In the rows, 128 means zero.
Known rows, with every step that occurs:
vitod/mibit: [144 120  77 151 148 112 117  88 126 137 132 125 120 109 154 101 125 124
 137 118 126 135 128]
mibit/fekog: [134 136 112 134 122 156 123  97 138 125 118 134 144 122 143 145 120 143
 139  90 144 120 128]
mibit/fekog/silon/duge: [148 123  92  93 130 137 128  68 137 106 103 142 177 124  88 137 127 162
 134  85 142 141 120]
mibit/vitod/silon/duge/muzul: [121 103 206 146  94 134 151  93 122 111 161 148 106  67  76 170 130  91
 108 133 181  98 112]
fekog/mibit/vitod/silon/duge/muzul: [131 111 212 141  89 131 175 127 140 123 170 141 102 103  66 208 128  78
 102 134 180 111 130]
muzul/silon: [109 146 113 162 126 160 117 140 102  92 119 137 133  97 154  77 172 140
 145 117 110 102 115]
mibit/fekog/silon: [152 121 101  96 150 141 131  82 159 130 114 136 174 149 132 144 106 143
 126  91 120 139 138]
silon/fekog/mibit/vitod: [148 129 165 137 143 122 133 138 156 180 130 117 103 177 179 150  97 116
 129 136 114 133 158]
tego/silon/duge/muzul: [ 93 129 129 123 105 105 121 136 105  82 128 131 159  85  87 152 144 146
 134 110 148 127  83]
duge/silon/tego/fekog/mibit: [100 138 111 128 125 122 123 216 113 135 110 106 103 143 128 100 135 142
 132 163 111 123 138]
fekog/silon/duge/muzul: [121 118 137 106 129 115 143 118 123  79 117 148 162  91  75 120 163 138
 133 111 116 121 112]
vitod/mibit/fekog: [158 116  69 142 145 124 124  77 137 145 128 117 126 128 144 140 101 140
 134  81 155 127 149]
fekog/silon: [138 125 108 102 152 130 125  98 151 117 121 144 166 134 143 103 129 128
 128 127  92 145 117]
duge/silon/tego: [ 98 142  92 156 145 129 103 149 110 108  85 126 118 104 136  83 144 138
 152 131 124  82 116]
duge/muzul: [107 132 157 146 124 138 139 145 126  96 137 143 130  89 131 129 155 120
 140 115 116  97 117]
duge/silon: [ 91 135 133 165 120 155 128 136 117  89 108 146 122  71 149  86 165 131
 150 126 107 104 109]
mibit/vitod/silon/duge: [135 112 168 141  99 141 130  57 122 127 146 150 111  83 101 147 118 100
 110 147 179 125 102]
tego/fekog/mibit: [121 139 139 115 107 136 133 176 126 143 145 123 121 143 147 122 133 130
 121 154 101 169 131]
muzul/silon/duge: [103 148 106 162 107 157 115 124  76  72 108 142 139  72 110  67 190 159
 152 112 133 104  96]
duge/muzul/silon/fekog/mibit/vitod: [124 127 198 161 137 127 158 202 131 143 145 113  94 151 157 138 138 118
 130 114 113  79 172]
fekog/mibit: [130 148 124 139 124 146 141 147 146 123 133 137 133 143 144 146 143 112
 136 126 115 137 127]
vitod/mibit/fekog/silon/tego: [183 107  19  95 197  79 107  76 154 169  98  99 151 186 121 138  67 147
 121  89 148 124 164]
duge/muzul/silon/tego/fekog/mibit: [102 140 131 131 128 116 134 252  95 124 132  97 109 152 109 115 154 141
 124 142 118  92 154]
silon/fekog/mibit: [131 158 130 135 145 130 112 146 133 149 132 123 116 180 189 130 127 132
 155 122  87 147 152]
duge/silon/tego/fekog: [ 89 131 106 133 130 123  99 178  89 124  98 109 106 104 139  62 137 157
 136 164 116 109 119]

Rows:
[133 129  99 102 135 125 120  80 123  95 107 149 167 110  99  97 150 147
 137 122 113 148 100] | fekog/silon/duge
[124 143  97 107 135 111 108 189 119 160 122 102 119 177 135 124 113 137
 121 163 121 146 137] | silon/tego/fekog/mibit
[108 136  93 119 110 114  99 101 106  99 116 132 166 103 110 127 132 157
 139 123 146 157  72] | tego/silon/duge
[146 123 159 140 120 137 161 140 165 157 134 134 121 140 137 163 110  94
 109 141 142 123 135] | fekog/mibit/vitod
[156 125 145 131 140 122 132 121 160 179 144 120 101 177 124 196  77  73
  99 159 174 116 146] | fekog/mibit/vitod/silon/tego
[143 131  69  95 181 102  99 110 144 139  91 123 159 168 133 103 110 134
 128 134 111 122 125] | fekog/silon/tego
[104 154 147 156 137 139 125 172 126 122 118 124 100 147 182 109 152 135
 164 120  76 123 152] | duge/silon/fekog/mibit
[140 126 149 114 140  93 119 145 162 190 139 104 130 201 181 180  67 124
 119 137 120 161 138] | tego/silon/fekog/mibit/vitod
[ 94 136 152 167 122 150 139 174 101  75 131 137 124  82 130  97 182 131
 140 106 112  72 123] | duge/muzul/silon
[137 112 188 114  78 135 146 122 123 158 171 129 100 122  92 163 110 102
  89 173 164 169 125] | tego/fekog/mibit/vitod/silon/duge
[138 110 171 116 104 130 157 170 148 176 148 117 112 141 138 141 103 113
  93 168 132 151 137] | tego/fekog/mibit/vitod
[125 118 110  77 118 117 114 111 106 113 119 133 156 115 100  74 142 163
 122 153 101 175 104] | tego/fekog/silon/duge
[173 102  48 100 152 102 129  49 136 129 113 124 158 132  86 130 107 158
 128  78 154 151 140] | vitod/mibit/fekog/silon/duge
[141 110 177 144 115 145 131  71 149 150 158 145 110 107 144 154  95  80
 104 153 153 126 121] | mibit/vitod/silon
[176 100  58 102 170 105 132  63 163 150 125 117 154 157 132 138  88 141
 121  84 131 147 159] | vitod/mibit/fekog/silon
[144 120 174 137  93 140 153  94 143 143 157 142 109 121  91 187 116  85
 106 145 177 140 120] | fekog/mibit/vitod/silon/duge
[121 126 179 157 134 131 149 166 148 154 118 118  86 143 174 126 121 119
 138 136 104 109 158] | duge/silon/fekog/mibit/vitod
[120 162 128 157 145 143 114 175 110 127 129 117 114 171 187  98 156 146
 158 113  81 123 155] | muzul/silon/fekog/mibit
[112 108 151  82 113 108 138 146 104  96 136 135 149  95  76  96 157 154
 117 141 103 146 113] | tego/fekog/silon/duge/muzul
[118 140 136 140 101 148 106  64 100  96 145 153 125  86 107 128 149 116
 137 133 145 142  97] | vitod/silon/duge
[129 142 124 105 125 119 103 158 119 167 155 110 104 180 134 155 100 108
 113 174 132 158 145] | vitod/silon/tego/fekog/mibit
